Each row comes from the steps of one path. Every step used is in the known rows, and no mark comes twice. Write the path behind each row, first mark first.
Known rows
U-Q-V-J-T: [ -6   0 -31 -30  -4 -11  -7 -14  11  32  -2   4   5 -25  -8   8  -3 -10
  22  -3   6  -9  12   9 -19  -2  11   6 -17  -8  10   5  31  -1  11   1
 -19 -16 -13  21   9 -12   0  17   6]
E-Q-V-J: [-15 -12 -30 -14  11  -2 -11  18  -1  11  -3  -2   8 -10 -21  11  -8   8
  11  -8  -7   6  14  10 -13   2  10  21  -2   5 -12  12  16  -9  18  25
  -4   7 -13   7   0 -20  14  -1   8]
N-U: [  2  18  26  16 -21 -20   4  -7  -3 -17  -6 -21   1  13  14  10   9  -2
  19  -2  -4   1   7 -15 -13  -6  -5   2 -11 -10   1  14  12   5  -6  -8
 -12 -12   5  12   5   8  -3  14  11]
U-Q: [  0   6 -25   2 -13  -6 -11  -8  14  24 -11  -9   4 -21  -7  11   6 -13
  19   0   3 -20  -5   1 -10   0  10  -6 -11 -10  14   8  23  -7   4 -23
  -8 -13  -7  16   8   0  -3   0  -6]
V-Q-J: [ -2  -8   4  -5  -9  -2  -8  12   6   0  12  13   2 -18 -19 -15   1  -1
 -21  -1  26   9  29  15 -22  -5  16   8   5  -6 -16 -12 -17  -1  -7   3
   9  29  -4  -6  14   3  -8 -16 -18]
N-U-Q-J-T: [ -3  20   6   9 -37 -30  10  -9   3   6  -6 -11   2  -9  12   5  11   1
  29   2   8  -3  21   0 -28  -4   7   0 -17 -15  10  22  16  -1  -6 -21
  -4 -11  -1  17   7  11   1  11  11]
N-U-Q-V: [ 10  25   1   9 -26 -22  -5 -17   2   2 -13 -23   1  -1   9  21  12  -5
  33   5  -2 -13  10 -12 -19  -6  -1   4 -25 -17   9  18  36   1  -3 -13
 -23 -26  -3  34  16   5  -1  25   9]
Z-T: [-21 -20 -13   2  -4   6  -5   3 -15  -6   6 -10  14 -12   9 -28   2 -23
   6  11  -7  -3   5  -1  -5   6   5   1  -2 -15  -5 -20  -2  -3   6  15
   4   9 -14  -8 -17  -4  -2  -8   1]
N-U-Q-V-J-Z: [ -4  17   4  -7 -25 -29   6 -12   8   1 -15 -20  -3  -4   7  14   9 -12
  41   0  -7 -12  12 -18 -18  -2   1   6 -23 -16   6  11  32   2  -1  -1
 -31 -26  -8  25  14  -6  -5  28  12]
T-Q-J: [-13   2 -31  -4 -14   0   2  -2   3  22  13  18 -10 -24 -19  -4   2   1
   5  -6  11   6  15   5 -14   3   9  -6   9  -6   2   4  -8  23 -15   5
  25  22  -3  -2   4 -19  12   3 -12]
U-Q-J-Z: [ -5  -1 -30 -12 -22 -14  12   5  20  25 -11   4  -9 -30  -7 -12   9  -1
  26  13   7 -18  13  13  -6  12  14  -2  -9 -11   9  -2  -2 -10  -3  -8
   0  -4 -11   7   7  -6   2   0 -10]
Q-J: [ -1  -1 -11  -9 -16  -4  16  13   8   2   5  15  -9 -13   3 -28   4  24
  -2  10  12   3  23  28   0   7  11   7  -4  -1  -7  -4 -27   2  -7  10
  23  14   0   1   3  -2  14  -1  -1]
Q-V-E-Z: [ 29  -9  -2  -9  11  16  -3   1 -13   8  13  -1  -4 -14   4  -2   5  10
  14   8   1  -2  37  -2   0   2   6   5  -5   6   4  -1  10 -13   5  14
 -18 -21 -23  22  28 -13   9  18   0]
V-J-Z-T: [-44 -32   2 -36   5 -16  23  19   7   0   0  -4   0 -16   2 -32  -7 -26
  17  -9 -15   4  10 -15   0   8   8   6   9  -3 -13 -27 -16   2   7  36
 -15   8 -17 -24  -8 -27 -16   6   8]
T-Q: [-10   5 -24   1  -3   1  -9 -11  -2  20  11   7  -5 -15 -23  16  -1 -15
   6 -13   2   4  -2 -13 -13  -1   2 -11  12  -6   7   6  11  21 -11  -1
  10  12  -2  -2   1 -17   3   4 -13]
E-Z-Q-J: [  8 -15   3  24  -6   7   9  18  20  25 -12  -1   3  -7  20 -23  16  -4
   1   4  17 -10  50  -2   5   0  16  -1  15  11  -7  -6 -32 -25  -5   3
  11   6 -15 -22  11   6 -12   4   5]
J-Z-Q-V-E: [ -5 -26 -14 -18  -4  14  11   3  15  -6 -17   9 -10 -11  -5  -7   5  -8
  20  19  -4 -15  32 -26  14   6 -12   5  19   0  -5 -13  -4 -21   2  21
 -26 -12 -26 -19   3 -16  -6  10  -5]
J-T: [-10  -7   4 -11   3  -6  14  -4 -16   8  13  19  14  -5   3   1 -10   2
  -4  -3  18  24  13   7 -19  -1   1  -3  10   4  11   7   4  -1   3  -1
   6   7  -1 -22 -18   9  -3  -7   8]
Q-V-E: [ 20  -7 -12 -19   6  19  -8  -8 -11  -3  13   5  -6 -16  -4   1  -1  14
  11   8   0  -4  29   1  -1  -1  -4   8  -7   0   1   1  18  -4   8  15
 -18 -20 -18  27  23 -16  16  17  -2]
V-Q-J-Z-T: [-12 -21   1 -12  -9  -7   4  19   2  -3   9  11   1 -21 -17 -29   2 -12
 -10  10  20   7  31   5 -18   4  16   8   8 -12 -16 -27 -23  -5  -7  15
   1  29 -14 -18   6  -4 -13 -20 -20]
Q-J-Z: [ -8 -10  -9 -22 -14 -11  34  20   9   0  -1  19 -17 -12   1 -33   3  17
  11  19   7   1  23  16   8  17   9   5   3  -4  -6 -16 -32  -3  -8  21
  13  12  -4 -13  -2  -8   9  -1  -5]
E-Z: [ 18  -6  20  21  10  -5  11  16  -4  23   1 -11   4   3  18 -10   9  -6
   6  -2   4   4  19  -6   3   3  18  -7   2   8   3  -5 -14 -15  -5  -2
   2  -3  -8  -9  10   8 -14   4   5]
E-J-Z-T-Q-V: [-13 -14 -12  -7  -8   0   7   7  -4   8   0  -9  -7 -23 -29 -16 -13 -20
  17   5 -10   9  23  -9 -12  26   0  -1  -2  -1 -17 -13 -10 -31   5  33
  -9  -1 -44  -4   1 -11 -22  -9  10]

Which path is each row?
[-42 -30   1 -33   1  -9  18  11  28   2 -13   4  -3 -13  -3 -18  -6 -22
  12 -11  -9  -6  22 -20   5   1   3   8  17   5 -14 -15 -17  -5   7  27
 -16   4 -16 -28  -1 -24 -19  11  10]  V-J-Z-Q
[  3 -13  -8  16   8   1   2  11 -18  31  11 -12  11 -11  14 -20  11 -24
  14   3   2   4  24 -10  -8   7  20  -7   2  -7   2 -17  -5  -5  -6  16
   4   5 -19 -10   3  -6 -10   8  -2]  E-Z-T-Q-V
[ -3   2 -33 -25  -5  -9 -10 -11  17  30  -4  -3   1 -24 -10   9   0 -10
  23  -2   0 -18   8   5 -13  -2  11   6 -17  -9   5   3  30  -1  12   2
 -20 -18 -14  28  15 -14   1  20   4]  U-Q-V-J
[ -6 -30 -13   7  -9  16  -4  26  -5  -1  12   0   0 -33 -13 -11   1  13
  11  -8  -1   3  40   5 -12   6  12   2  13  10   1  17  -7 -23   7  -9
  11   7 -21   4  17 -19  20 -22  -9]  V-E-Q-J
[ -3 -28  -9  12  -2  19 -11  19  -9  -2  10  -9   5 -28 -15   3  -2   2
  13 -13  -7   2  27  -9 -12   2   7  -1  15  10   5  18   8 -24   9 -13
   1   0 -23   5  16 -17  11 -22  -9]  V-E-Q
[-20 -17  -7  -1 -11  -2   9   9  -1   9  -2 -12  -7 -22 -27 -20 -11 -25
  15   0  -9  10  19 -10 -12  25   3  -5   2   1 -16 -13 -17 -32   5  25
  -6   4 -43 -11  -1  -8 -27 -16   9]  E-J-Z-T-Q
[  0  22   9  17 -32 -24  -4 -13   6   2 -13 -25   3  -1   9  18  11 -13
  31  -2  -2 -14   5 -16 -20  -5   1  -3 -17 -15  11  20  28  -1  -5 -23
 -17 -19  -1  23  12   9  -6  13   8]  N-U-Q
[  9  -3 -25  -5   4  14 -12 -11 -12  26  18   8  -7 -25 -19  14   3  -8
  16  -8   3   3  24 -15 -13   0   5  -9   8  -3  10   6  20  14  -9   7
  -1  -2 -20  13  22 -27   8  17 -13]  T-Q-V-E-Z
[ 13   0 -33 -11  -8   6 -17 -13   7  22  -1  -5  -2 -31 -10  12   6  -5
  27   6   2 -22  15   0 -12   1   8   0 -17  -9  15   9  34 -12   9 -13
 -20 -25 -21  35  25 -12   9  11  -7]  U-Q-V-E
[ -8 -12   6 -11  -7  -8   0  11   0   5  20  22   8 -20 -17 -14  -4   1
 -24  -2  35  18  36  18 -30  -5  15   7  10  -4 -10  -9 -17  -1  -5   3
  11  31  -6 -16   6   6  -9 -20 -14]  V-Q-J-T
[  1  -6 -29 -15  -1  14  -8 -12  -7  18  16   9 -14 -30 -35  13  -5  -9
  19  -5  -2   4  25 -16 -13   9  -2  -6   7  -3   2   6  16   5  -7  16
  -8  -4 -30  11  20 -29   3  12 -11]  T-Q-V-E-J-Z
[-50 -32  -6 -35   3 -15  21  14   6   6   3  -1  -3 -21  -7 -27  -7 -30
  20 -14 -15   6   9 -18  -5   7   8   3  12  -6 -10 -23 -12  10   4  35
 -11  12 -18 -25  -7 -33 -15   7   5]  V-J-Z-T-Q
[ -4 -31   6   2 -12  23   0   9   7  -5   2  -8  -9 -35 -20 -14  -6  -9
  14  -6  -8  -3  48 -22  -6  12  -2  -6  15  14  -7   4 -15 -46   9   0
 -15 -14 -47  -4  24 -14 -15 -17   2]  V-E-J-Z-Q
[ -8  -8 -16 -20   3   3   3 -15 -24  22  26  26   8 -22 -14  12 -10   0
   4 -10  20  25  25  -1 -28  -3   0  -6  15   0  17  12  20  12   0   4
   3   4 -13 -11  -4 -13   8   3  -3]  J-T-Q-V-E
[-14 -40 -18   3 -10  17   5  31  -8  -3  11  -4   1 -38 -10 -23   2   5
  20  -2  -6   1  41  -2 -10  12  13   2  16   2   0   3 -10 -27   8   1
   5  10 -28  -6   9 -22  15 -25 -11]  V-E-Q-J-Z-T
[  4 -17   4   5   9   5   5   8  11  29  -7   1  12  -5  18 -11   7 -11
   4  -2  15  -2  51  -7  -1  -6  13   4  14  14  -5  -4 -13 -21   5  15
  -7  -4 -21 -21   9  -2 -17  17  14]  E-Z-Q-V-J-T
[-19 -20 -35  -3  -8  16 -16  -7 -20  12  19  -6   6 -33 -14 -17  -2 -28
  14   2  -6   2  23  -8 -19  10   4  -4   2 -16  -5 -13   9  -4   4  24
   2   9 -35   5  -1 -21   1  -1  -3]  Z-T-Q-V-E-J
[-20 -23 -24 -21   1  -4  17   5 -12   4   1   4  -5 -14  -8 -17   2 -24
  27  18 -10   0   5 -20   1  18  -3  -3   9 -19   2 -28   1   3  -4  33
 -12   4 -23 -19 -13 -22  -6   5 -11]  J-Z-T-Q-V
[-15 -14 -26   3 -21  16  -4   1  34   3 -18  14  -1 -14   1 -19   8   3
  -6  10  15 -20  44   5   4  -5  -2   9  17   2 -15  -1 -25 -15   1   6
  13  14  -9 -17   0  -3   3  -1   2]  Z-Q-J
[ -7   0  -7  -4  -6   0  -1  -8  -8  22  14   6   2 -22 -33   5 -21  -4
   0 -14  12  27  30   7 -31  12   3  -3   1  12  -7  13   0 -22   6  14
   4   2 -33  -2   1  -1 -17 -11  19]  E-J-T-Q-V
[-44 -18  -3 -34   5 -15  13   0   1  21  16  14   8 -22 -10  -4 -16 -16
   1 -31   7  24  17  -1 -25  -7   9   0  15   6  -1   2  -1  19   5  17
   4  16  -5 -23  -8 -24  -8   5  12]  V-J-T-Q
[ 10 -31   8  18  -7  25   2  16   7  10   7  -4  -1 -29  12 -24  12  -2
   9  -5   7 -10  60 -15  -1  -1  13  -6  18  13   3   3 -21 -29   0 -12
   1  -6 -29  -8  29  -8  -3  -5  -5]  V-E-Z-Q-J
[ -7 -19  -5   5  10  -2   4  12 -14  33  11 -12  11 -16  14 -25   8 -30
  15  -5   0   3  28 -10  -9   5  23  -5   4  -4  -2 -19  -7  -2  -4  22
   3   9 -23 -10   4 -13 -15  11   4]  E-Z-T-Q-V-J
[ -1  21   2  -2 -24 -27  -3 -16   7   4 -10 -21   2  -4   7  17   9 -10
  35  -3  -4 -11  12 -12 -22  -6   2   6 -25 -15   6  18  33   3   0  -6
 -26 -24  -5  33  17  -3  -2  28  13]  N-U-Q-V-J
[-15 -18   2  -1 -10  -2  13  13  -1   2  -4 -14  -6 -17 -20 -25 -12 -19
  12   6 -11   8  20  -7  -8  27   1   0  -1   2 -18 -15 -19 -40   8  26
  -9  -2 -41 -11  -3  -3 -28 -18  13]  E-J-Z-T
[ -5  -2 -11 -39  12  -4   1  -4   3   5   6   8  -4  -6  -3  -2  -7   6
   7  -3  -3   1  15   8  -1  -1   1  18 -10   0 -12  -8  11  10  11  36
 -17  -9  -8  18  11 -20   6  27  13]  Q-V-J
[ 11  18   4  10 -30 -14  -7 -15   2   1  -8 -27  -2 -13  -1  18   8  -6
  37  -1  -4 -12  24 -13 -25  -1   0   1 -24 -11   6  23  31 -16   2 -15
 -26 -31 -20  40  27   2  -4  17  13]  N-U-Q-V-E-J
[ 17 -12  -1  18   7  12  -1   6  12  24 -12  -5   6   2  17  -7  13  -8
   5   7  11 -12  44 -10   7  -4   8   2   9  11  -5  -6 -10 -24   1   9
  -7  -8 -18 -10  13   4 -12  15   7]  E-Z-Q-V
[-15   1 -32 -26   5  -1 -11 -14   1  24  13  12  -7 -19 -25  14  -6 -11
  12 -15   0   6   8  -7 -15  -4   2   1   5  -6   0   2  20  30  -5  23
   0   7 -10   9  10 -33   7  23  -3]  T-Q-V-J
[ -9  -5  -8 -17 -14 -10  25   9  -3   9  15  27  -3 -16   4 -27  -3  26
  -5   8  25  20  33  34 -13   5  11   4   5   1   1   2 -24   1  -5   9
  26  19   1 -15  -9   4  12  -7   6]  Q-J-T
[ -2  16   4   8 -36 -29  14  -4  10   1 -14 -17  -5  -7  10   1  14  -3
  37   8   1 -12  16  -8 -16   4   4  -1 -18 -17   8  14  11  -2  -8 -15
 -13 -14  -3  19  11   6  -1  14   5]  N-U-Q-J-Z
[-15 -23  -9  -8  -5   4  16   6  21  -5 -24   6  -6  -3  -3  -7   4 -15
  15  15  -1 -14  18 -26  15   8 -10   1  21   0  -4 -13 -12 -18  -1  14
 -18  -3 -18 -32  -7  -8 -14   2  -6]  J-Z-Q
[ -2 -16  -1  23   4   0   4  13 -16  31  10 -15  12 -12  16 -22  11 -30
  11  -2   3   3  21 -13  -9   7  21 -13   7  -6   3 -16 -10  -6  -8   8
   9  10 -18 -16   0  -4 -15   2  -1]  E-Z-T-Q
[  7 -15   2   9   7   7   0   9  16  26 -11  -6   7  -3  16 -12  11 -12
   6  -1   8 -11  47 -11   4  -5  12   4  10  12  -8  -7 -13 -21   3  15
  -8  -7 -20 -13  14  -3 -16  18  11]  E-Z-Q-V-J
[-13  -9 -35 -10 -23 -13  11   7  16  24  -9   0  -4 -33  -3 -21  10  -9
  29  16   3 -17  14  10  -9  15  16  -3 -10 -17   7  -8  -2 -11  -1  -4
   0  -1 -15   5   1  -8   2  -4  -8]  U-Q-J-Z-T
[-20 -18 -23  -1 -21  14   3  -1  26   6 -10  23   5 -16   4 -18   5   5
  -9  10  24  -7  51  11  -5  -5  -2   7  20   4 -10   3 -24 -15   2   3
  16  15 -11 -26  -9   2   3  -4   6]  Z-Q-J-T
[-12  -3  -1   2  -8  -2   2  -5  -6  21  13   4   3 -23 -32   3 -21  -9
  -1 -18  11  28  28   6 -33  12   3  -6   6  11  -8  14  -5 -23   5   7
   9   7 -31 -10  -1   3 -21 -18  15]  E-J-T-Q
[-17  -5 -11 -10   0  -6   7 -12 -19  23  20  22  11 -16 -11  11  -9  -8
   0 -15  20  27  12  -2 -28  -3   2 -10  18  -1  17  11  12  16  -4  -2
  13  16  -4 -24 -17  -5  -1  -4  -2]  J-T-Q
[-18 -20 -16 -18 -16  -9  32  23   1  -2   0  15 -10 -19   7 -47   5   7
  13  25   3   2  26  15   4  20  11   5   2  -9  -9 -24 -34  -5  -6  28
  13  17 -11 -17  -9 -10   6  -4  -4]  Q-J-Z-T
[  5 -21  11   7  -9  20  -6   7  -2  -4  14 -12  -7 -34 -17 -10  -8  -2
   7 -12  -6   3  39 -10 -13   8   2  -7   5  14  -4  11  -9 -37   9  -8
  -6 -11 -38  12  27  -9  -8 -18   4]  V-E-J
[ -1 -22 -21  -3  -8  32 -17 -13  18   3  -7   7   4 -21 -10  -1  -2  -3
   2   5  12 -12  60  -7  -6  -5 -10   9  15  11 -11   8   4 -31  14  12
 -12 -11 -35  -5  11  -8  -3   5  10]  Z-Q-V-E-J-T
[ -8 -34 -12   2  -8  14   6  31  -3  -2   8   0  -3 -34 -13 -15   1  12
  18  -3  -3   2  38  -1  -7  10  11   2  15   8   3  12  -9 -26   6  -4
   5   5 -25  -2  15 -21  16 -22  -9]  V-E-Q-J-Z
[ 10  -2 -29 -13 -11   5 -14 -13   3  28   3  -4   1 -37 -17  10  -3  -4
  24   0   7 -10  27   5 -23   6   9  -3 -15  -4  12  13  30 -23  14 -10
 -19 -24 -31  29  22  -8   1   4   3]  U-Q-V-E-J-T
[ 23 -16  -8  -9   9  19  -4   2 -16   6  15  -4  -1 -18   8 -12   6   2
  16  12  -1  -4  38  -3  -1   4   7   4  -7   2   2  -8  10 -14   7  19
 -15 -18 -27  19  23 -13   9  16   1]  Q-V-E-Z-T
